What can hang from each mark:
B: H R
V: P
Y: P V
X: C P
P: V X Y
H: C U
C: X
U: H P

Each row was made from one small tree. The marks that hang from a mark follow it in brackets, in alphabetical order. Every link used is in the known rows. Write each row's tree.
Known rows:
Y[P[X] V]: 9 -9 22 -45 -26 -2 -41 -1 -2 34 -27 -9 -3 -5 -1 51 12 22 9 19 8 -13 15 4
 24 20 32 5 13 29 -12 -2 24 -34 -12 30 15 -23 -24 -18 26 -50 -3 -37 8
 -26 -9 -38 -22 7 38 32 -18 -8 -3 9 42 19 -15 -6 -15 8 3 13
Y[V[P[X]]]: 13 2 18 -46 15 -8 -22 9 -24 36 -19 11 9 -6 -30 44 15 45 8 19 19 -10 -12
 10 40 25 26 16 23 -2 -6 -12 13 -17 11 10 -2 -52 -16 -29 14 -30 -10 -43
 23 -25 -15 1 -11 -14 20 38 -10 -9 -21 29 57 3 -13 -31 -9 20 -17 -14
B[H]: -3 -1 -16 4 1 -1 -7 0 -7 4 5 5 17 14 24 -18 -11 27 -7 -1 25 -1 -5 -5 -19
 -3 28 7 -8 -17 21 -3 1 -19 4 -15 -21 2 13 0 -4 0 5 -5 18 -9 18 -14 -5 0
 -23 2 15 14 -8 2 -18 -8 -11 -7 -6 -15 4 -13
U[H[C] P[V X Y]]: -9 33 32 -70 -40 -43 -6 46 -51 33 12 37 -55 -54 -42 66 28 22 -56 14 -5
 -22 33 -37 27 -26 39 6 10 4 -12 62 6 -63 -1 33 42 -31 -80 6 36 -37 19
 -30 15 11 -59 -19 -35 53 -36 11 -29 -42 -24 59 59 -23 7 3 10 -19 -25
 -49
B[H R]: -6 -2 2 7 3 -2 2 15 5 -6 6 6 13 -9 36 -25 3 36 -29 -3 32 -7 7 -16 -4 10
 21 -8 -13 -21 25 17 0 -14 10 6 -20 -7 2 -2 -3 -32 -4 -15 22 -11 21 -14
 -5 -7 -43 -13 18 18 -6 5 -40 -24 -14 0 -28 -49 9 -33
P[V]: -25 2 1 -30 -10 -4 16 19 -20 23 -2 20 -7 -19 -14 18 -1 2 9 13 8 -3 30 -6
 -10 -15 4 -7 18 -10 1 26 -3 -25 21 7 7 -5 -2 -13 -7 -6 -1 -16 4 0 8 2
 -8 -14 -7 -13 -25 2 -11 20 21 -5 -10 -18 -5 -8 1 -13
P[V X Y]: 3 -2 22 -28 -18 -26 7 23 -34 16 -21 51 -20 -3 -27 31 -7 33 1 28 25 -14
 24 -31 8 -23 -2 -16 16 -5 -3 30 4 -39 -15 20 18 -27 -35 -1 43 -20 -10
 -27 13 -10 -18 -21 -32 -18 -18 -13 -35 11 -5 27 27 -19 -14 -30 0 -36
 -20 -29
C[X]: 4 11 -19 -12 -3 0 -13 -18 -2 -5 5 -10 0 -4 12 17 16 1 18 2 -26 -26 -13
 -26 8 -23 -9 10 -4 0 29 12 -13 6 -3 4 -1 -13 -14 16 -18 -5 2 5 10 0 -3
 16 4 -1 -12 -13 -6 -12 -15 8 21 -8 -1 -17 0 -14 -9 -14
Y[P V]: -8 -9 20 -18 -2 -9 -23 -21 15 33 -11 -24 15 -10 1 38 12 -8 19 1 7 -3 19
 19 5 28 16 9 5 37 1 -8 26 -14 -1 19 8 -6 -12 -8 8 -54 3 -37 2 -4 -3 -28
 -7 2 46 36 0 -20 -1 9 34 24 -10 1 -13 18 14 12
P[Y]: 3 -5 3 17 4 -18 1 -6 -9 -15 -9 23 -4 7 8 -6 1 16 -11 -2 7 4 -12 -18 6
 -11 -8 -3 -11 -6 -16 1 8 4 -18 1 9 9 -7 8 33 -19 3 -11 4 2 -24 -19 -11
 -14 5 -3 -1 -2 16 7 1 -5 10 -8 3 -16 -11 -15
Y[P]: 0 -8 -6 5 -19 2 -3 -6 14 21 -20 -11 7 -9 16 24 11 -15 1 11 3 4 13 9 -2
 18 9 3 -2 24 -7 3 15 -6 -4 8 -3 -4 -5 -12 11 -20 -15 -16 -2 1 2 -20 -9
 29 19 17 14 -26 15 -4 13 15 -4 10 -2 -2 -3 4
H[C[X] U[P]]: 16 35 -22 -21 -27 -25 -60 -15 -10 3 48 10 -3 -20 -13 63 2 -2 -7 -11 -8
 -58 -33 -25 -7 -22 17 22 21 8 -3 47 29 -31 16 32 28 2 -46 22 -25 -4 9
 14 32 39 -19 18 8 82 -41 24 -4 -50 -33 46 29 -8 -2 7 23 -2 -10 -32
U[H[C[X[P]]]]: 14 37 -14 -32 -15 -27 -33 -16 -10 10 42 12 27 -39 -4 51 44 -5 -36 -17
 -58 -24 -2 -38 21 -18 47 9 -17 13 23 48 -17 -13 15 26 4 -48 -58 7 -4
 -31 19 -17 29 31 -39 27 -7 65 -29 14 8 -52 -20 56 37 -13 17 17 5 -23
 -30 -31
B[H[C[X[P]]] R]: 21 9 -16 -13 4 -42 -42 -23 4 -20 43 29 50 -36 30 20 25 36 -58 -10 4 -34
 -5 -29 6 -10 62 2 -13 2 41 49 1 -27 35 32 -22 -28 -37 -7 -19 -41 10 -11
 67 2 -2 4 3 46 -59 -9 2 -17 -22 38 -27 -30 -3 12 -7 -65 -18 -47
V[P[X Y]]: 24 -5 5 -24 14 -16 -3 17 -30 5 -26 52 6 7 -15 23 17 42 -19 30 27 -13 -24
 -18 34 -4 6 17 -1 -22 -12 12 7 -15 -6 7 -1 -43 -21 -17 44 -8 -15 -28 19
 -6 -38 -7 -24 -2 -13 21 -3 -2 9 10 34 -13 0 -16 11 -13 -51 -34
U[H P[Y]]: -5 31 15 -10 -6 -20 -18 17 -13 9 -1 4 -14 -44 2 17 33 -4 -45 -20 -10 7 0
 -32 32 -16 8 12 -28 -16 -10 0 -16 -9 -13 -8 15 -5 -34 10 27 -27 11 -22
 -14 30 -49 -10 -14 44 -17 23 28 -43 -2 23 30 -14 12 17 -2 -7 7 -39
H[C]: 2 4 -7 -7 -7 -22 -3 0 0 3 25 6 -11 8 -19 16 2 -1 -17 -11 -4 -16 -8 2 1 3
 15 -10 15 29 -4 23 25 -12 16 9 13 -1 -22 0 4 -12 15 11 4 0 7 10 8 32 -5
 4 -17 -11 -11 19 4 -3 8 12 17 -2 -13 -5
U[H P[V]]: -19 31 14 -51 -28 -1 10 36 -26 47 11 -5 -13 -60 -24 25 40 -26 -22 3 -3
 11 47 -22 7 -15 33 16 5 -15 -2 24 -23 -33 -1 10 14 -10 -36 -1 -7 -14 6
 -28 -4 23 -27 3 -12 42 -27 19 -10 -32 -21 43 52 -21 -5 -1 -20 -5 22 -26
V[P[X[C] Y]]: 21 -1 -14 -36 26 -23 18 32 -24 -4 -12 56 22 -2 -19 39 28 42 -28 24 29
 -19 -36 -5 48 7 22 20 12 -36 -17 21 32 -29 -6 9 1 -61 -37 -8 61 -22 -14
 -42 33 4 -57 -11 -24 -11 -2 18 -5 -14 2 21 33 -18 16 -27 22 -53 -32 -44
X[C P[Y]]: 10 1 3 4 42 -38 -1 -16 18 -26 23 57 48 -23 5 24 22 15 -40 0 8 12 -19 5
 22 -5 28 6 -8 -14 -10 22 9 -8 -25 1 -3 -42 -33 9 44 -27 8 -34 38 33 -56
 -14 -9 10 7 6 11 -31 24 30 -13 -17 25 -3 22 -50 -7 -21
Y[V[P]]: 1 0 0 -16 38 2 -24 -6 -9 27 -3 6 23 -9 -22 23 19 19 6 4 9 3 -10 12 17 24
 16 25 19 7 -2 -26 11 -5 24 0 -10 -24 -4 -29 7 -21 -2 -34 9 -6 -18 1 0
 -5 27 36 12 -21 -14 26 39 8 -5 -13 -4 29 -3 -11
V[P]: 8 -2 -21 -8 19 -1 0 7 -15 20 -14 10 19 -6 -13 16 18 -1 1 6 21 4 -15 6 16
 9 4 10 3 -11 4 -2 -2 3 15 -1 -16 -29 1 -12 -1 9 -14 -12 6 9 -4 8 -6 5
 -7 24 4 -19 -7 -3 28 -1 6 -11 5 12 -23 -12
P[V X[C]]: 3 2 13 -66 -8 -9 20 35 -20 19 -1 40 -7 -19 -29 42 16 18 -3 32 10 -19 25
 -2 12 0 33 -7 37 -17 -6 60 24 -49 -8 25 8 -48 -34 7 21 -18 -12 -21 31 4
 -17 -11 -22 -12 -4 -19 -50 7 -13 38 30 -22 1 -26 11 -44 -3 -8
U[H[C]]: 1 25 -7 -20 -24 -14 8 23 -16 20 32 2 -17 -19 -16 22 30 -5 -35 -16 -25 -8
 -1 -12 2 -2 26 6 -4 9 3 33 9 -17 11 13 10 -5 -37 5 11 -25 11 -4 7 6 -11
 12 -1 32 -15 4 -12 -29 -12 35 17 -7 20 20 1 -10 -12 -20

Write each row's tree:
21 5 6 -63 41 -20 -11 17 -12 21 1 25 23 -7 -28 52 31 48 -2 17 12 -16 -12
 20 48 34 38 20 32 -14 -5 10 24 -37 14 17 -2 -69 -32 -26 31 -34 -4 -46
 35 -1 -35 -8 -14 -16 14 38 -23 -6 -16 37 49 -12 0 -15 0 -18 -4 -12 -> Y[V[P[X[C]]]]
-5 -7 13 -13 8 -35 3 -16 -21 6 -6 60 32 -41 -15 31 5 11 -35 3 8 17 15
 -13 7 -30 16 -19 2 1 2 20 -18 -10 5 4 5 -33 -25 4 31 -8 -8 -40 24 28
 -50 -18 -17 12 -2 -1 -2 -22 20 36 6 -14 -3 -13 8 -21 -14 -28 -> X[P[V Y]]
8 29 24 -54 -39 -1 -22 42 -25 30 -4 -8 -24 -32 -4 19 26 7 -26 0 -10 -21
 28 -28 43 -2 40 17 -4 -27 -3 9 -24 -33 -14 13 19 -26 -42 -5 14 -15 4
 -15 -4 -2 -36 1 -23 62 -20 30 2 -32 -12 28 44 -14 4 13 -20 -5 -10 -28 -> U[H P[X]]
3 9 -13 -39 1 -45 -33 -7 -15 1 35 38 35 -59 15 44 37 32 -49 10 8 -35 24
 -40 -13 -25 64 -5 1 13 46 79 -1 -47 43 38 -17 -42 -47 -2 -32 -43 0 -23
 66 4 4 -2 -4 31 -66 -28 -19 -5 -29 55 -4 -36 -12 -6 -13 -67 -10 -46 -> B[H[C[X[P[V]]]] R]
3 -1 30 -6 38 -34 -42 -37 9 -13 8 45 41 -16 -9 22 15 26 -19 -6 2 16 3 0
 20 -7 30 0 -3 23 -12 -26 0 -9 -8 3 3 -29 -32 -4 25 -30 14 -51 29 17 -45
 -17 -10 -3 36 27 22 -19 7 34 6 -12 1 -4 -1 -8 8 -9 -> X[P[Y[V]]]
12 16 -7 -23 -27 -36 -14 26 -24 18 50 50 -15 -40 -12 42 -5 29 -59 -4 60
 -34 18 -10 -26 -11 47 6 35 -4 9 71 34 -71 31 35 14 -6 -38 -7 -22 -34 6
 -8 63 21 5 -3 -7 71 -79 6 -14 -30 -24 62 -10 -32 -5 0 -7 -47 1 -52 -> B[H[C U[P[V]]] R]
6 -6 13 -39 2 -29 23 30 -26 8 -6 59 -11 -23 -23 49 14 43 -14 40 19 -19
 10 -15 17 -19 15 1 26 -19 -1 57 20 -51 -21 29 19 -45 -41 8 55 -26 0 -35
 39 9 -40 -21 -28 -31 -13 -11 -45 4 1 35 26 -30 -1 -35 17 -60 -7 -26 -> P[V X[C] Y]
9 -7 12 -22 30 -44 12 -14 -6 -1 20 72 50 -44 -17 47 23 12 -34 18 4 19 16
 -1 4 -15 27 -11 11 -12 1 34 3 -28 -8 14 5 -47 -40 6 35 -25 3 -48 39 40
 -55 -16 -13 4 3 2 -10 -24 13 51 6 -19 15 -16 24 -54 9 -21 -> X[C P[V Y]]
21 22 -8 -9 -26 -28 -37 10 -12 14 48 17 -23 -11 -23 54 -8 -4 -32 -16 15
 -29 -28 7 -5 -6 27 7 27 13 -29 30 31 -39 8 24 30 5 -36 12 -15 2 10 19
 24 27 -20 16 5 77 -31 35 1 -48 -15 37 7 -3 13 14 29 14 -9 -23 -> H[C U[P]]
12 -5 25 -12 58 -44 -21 -37 19 -17 25 49 57 -24 -9 40 30 31 -26 -7 5 13
 -16 16 29 -3 42 10 4 7 -6 -3 18 -12 -9 7 1 -44 -31 2 36 -54 15 -49 37
 31 -61 -29 -10 -5 33 30 1 -20 13 47 -4 -17 12 -1 14 -37 18 -5 -> X[C P[Y[V]]]
32 15 -33 -7 -24 -37 -38 -5 -5 -8 49 34 17 -10 30 30 -9 48 -28 -1 16 -51
 -32 -32 -25 -15 37 13 9 -10 30 72 40 -42 27 29 -1 -16 -42 4 -32 -42 3 2
 68 11 21 0 1 29 -71 -2 -3 -7 -45 40 -27 -27 3 0 -12 -58 -14 -57 -> B[H[C[X] U] R]
-6 -11 0 -66 -21 -8 16 35 -8 41 -21 17 8 -20 -12 64 15 6 -1 47 20 -20 23
 12 13 15 41 -2 33 0 4 65 29 -60 -3 33 23 -54 -39 -4 37 -27 -20 -37 19 5
 -14 -26 -34 0 2 5 -44 -13 -1 24 41 1 -6 -20 3 -50 -1 -5 -> Y[P[V X[C]]]
9 -6 42 -24 7 -18 -29 -4 -19 5 -10 31 -17 3 -18 21 -1 51 1 20 15 -27 2
 -13 20 -4 9 5 11 12 -17 -6 22 -22 -12 12 16 -25 -31 -6 44 -40 2 -41 21
 -22 -35 -28 -26 -30 26 13 -10 13 -4 27 25 -7 2 -20 -7 -17 -9 -13 -> P[X Y[V]]
12 -4 4 -46 -16 -9 -4 6 11 16 -22 12 16 -8 8 38 15 2 -13 33 10 -16 -2 19
 22 31 28 1 11 4 -8 43 36 -38 -12 32 6 -48 -31 -4 42 -36 -11 -24 16 -1
 -23 -27 -29 18 13 16 -20 -10 6 3 25 -6 4 0 4 -49 -8 1 -> Y[P[X[C]]]
28 17 -2 1 -22 -31 -33 15 0 12 58 38 -4 -26 14 14 -8 34 -59 -20 54 -40
 -17 2 -20 4 47 7 1 -13 -7 51 38 -37 28 23 14 4 -31 3 -16 -26 3 10 46 23
 3 1 -7 74 -71 18 15 -26 -19 35 -35 -26 1 20 5 -33 8 -48 -> B[H[C U[P]] R]
-1 4 -7 -42 5 -22 -26 -14 -20 9 1 24 32 -42 -11 50 17 -6 8 11 -24 -2 25
 -33 0 -30 21 -9 6 12 26 33 -28 -21 18 20 -9 -49 -39 1 -25 -5 -2 -14 25
 22 -28 10 -5 23 -16 -3 -22 -23 -14 39 40 -9 -11 -28 -8 -19 -16 -14 -> C[X[P[V]]]
20 16 14 -49 -12 -36 -12 31 -25 19 12 87 -11 -33 -29 77 -7 31 -24 28 38
 -30 -7 -13 17 -29 28 9 40 -30 -26 63 41 -70 -14 43 36 -48 -60 11 44 -13
 -13 -28 40 38 -56 -23 -27 35 -38 25 -33 -31 -1 59 31 -25 4 -31 21 -51
 -4 -43 -> H[U[P[V X[C] Y]]]
26 14 10 -40 -12 -14 -32 27 -3 14 42 44 18 -23 12 28 4 60 -56 13 61 -47
 -13 -3 5 15 56 11 14 -54 -3 59 36 -67 0 24 11 -33 -40 2 9 -34 -15 -10
 60 25 -15 -11 -18 49 -67 25 -4 -3 -17 34 -35 -41 0 -10 -12 -74 3 -48 -> B[H[U[P[X[C]]]] R]
-11 30 23 -79 -41 -8 -8 49 -44 62 -8 4 -34 -53 -32 49 26 6 -26 11 -8 -13
 48 -30 37 -9 35 10 5 -23 1 36 -30 -46 0 20 25 -43 -50 -3 3 -17 -1 -28 4
 6 -36 -5 -27 51 -30 14 -26 -24 -26 41 62 -16 -9 -12 -17 -5 -8 -35 -> U[H P[V X]]
4 -8 12 -70 -48 -4 -3 22 -24 42 -40 12 -18 -14 -10 60 -1 1 -1 35 11 -10
 39 -10 6 0 19 -14 23 10 -2 40 7 -51 -6 30 13 -36 -28 -14 22 -26 -21 -35
 10 -17 -7 -18 -35 19 0 0 -32 -9 0 16 47 8 -20 -16 -7 -22 -18 -9 -> Y[P[V X]]
38 19 -9 -42 -44 -27 -61 26 -38 17 48 29 -21 7 -10 47 -37 46 -47 9 53
 -49 -20 -17 -18 -1 55 11 19 -2 -22 35 31 -72 15 24 15 -19 -32 8 -6 6 10
 8 53 8 -12 4 -17 94 -56 38 -2 -18 -24 28 -1 -10 -12 1 11 -18 -14 -43 -> B[H[C U[P[X]]]]
27 19 30 -42 8 -31 -52 2 -4 3 33 54 3 -20 -23 65 5 58 -25 3 31 -44 -24 1
 24 -6 30 27 35 -20 -36 26 43 -51 -25 20 42 -37 -67 0 50 -44 5 -27 52 32
 -55 -32 -18 20 5 49 -11 -25 -8 53 20 -20 8 -15 11 -28 13 -30 -> H[U[P[X[C] Y[V]]]]
32 7 -25 -5 -25 -29 -23 13 -15 -3 61 31 7 22 -4 25 -35 39 -34 7 35 -23
 -17 -14 -45 -12 38 16 10 -3 -2 36 41 -46 24 8 -4 0 -15 7 -10 -10 7 10
 51 10 20 -3 -4 48 -27 18 11 -15 -18 21 -31 -2 10 11 24 -9 -14 -27 -> B[H[C U]]
35 12 -5 -13 13 -64 -75 -44 -5 -10 51 65 37 -15 -19 81 4 43 -23 -9 -2
 -31 -40 -30 -2 -33 31 10 17 29 -5 29 22 -24 10 31 17 -33 -62 9 16 -46
 19 -24 62 32 -56 -3 -8 34 2 38 1 -51 -8 66 22 -18 17 -2 17 -19 -21 -33 -> H[C[X[P[Y[V]]]] U]
1 26 41 -56 10 -32 -30 24 -17 16 27 25 -15 -45 -14 53 51 36 -41 -6 -4
 -26 3 -10 47 1 41 34 1 -7 -13 23 18 -46 -22 20 35 -46 -67 7 52 -71 22
 -62 10 11 -75 -34 -36 21 6 37 -6 -26 -12 62 46 -30 15 -10 -13 -39 22
 -39 -> U[H P[X[C] Y[V]]]
-6 31 30 -67 -22 -24 2 48 -32 29 8 41 -20 -60 -23 58 51 23 -39 19 2 -18
 26 -27 40 -18 35 11 10 -30 -2 60 -5 -57 -26 21 30 -51 -77 14 50 -46 2
 -59 15 36 -66 -24 -38 32 -31 16 -23 -31 -6 62 58 -39 10 -11 -1 -53 4
 -49 -> U[H P[V X[C] Y]]
24 28 -18 -20 -28 -29 -60 1 -4 4 56 19 6 -35 21 39 8 29 -51 -13 32 -59
 -21 -28 -18 -13 45 16 10 -10 27 63 22 -44 20 27 6 -5 -48 0 -37 -30 2 10
 53 31 3 14 6 75 -77 12 12 -34 -33 43 -12 -26 -6 10 -11 -48 -5 -58 -> B[H[C[X] U[P]] R]
31 24 -2 -42 -19 -16 -35 28 -17 10 45 33 3 -8 -3 32 -14 49 -37 11 42 -33
 -19 -2 -2 1 57 22 17 -49 -23 28 31 -69 -5 15 1 -31 -24 14 4 -13 -7 -20
 54 27 -25 -11 -19 51 -39 37 -2 -21 -21 28 -5 -26 -7 -18 16 -35 11 -36 -> B[H[U[P[X[C]]]]]
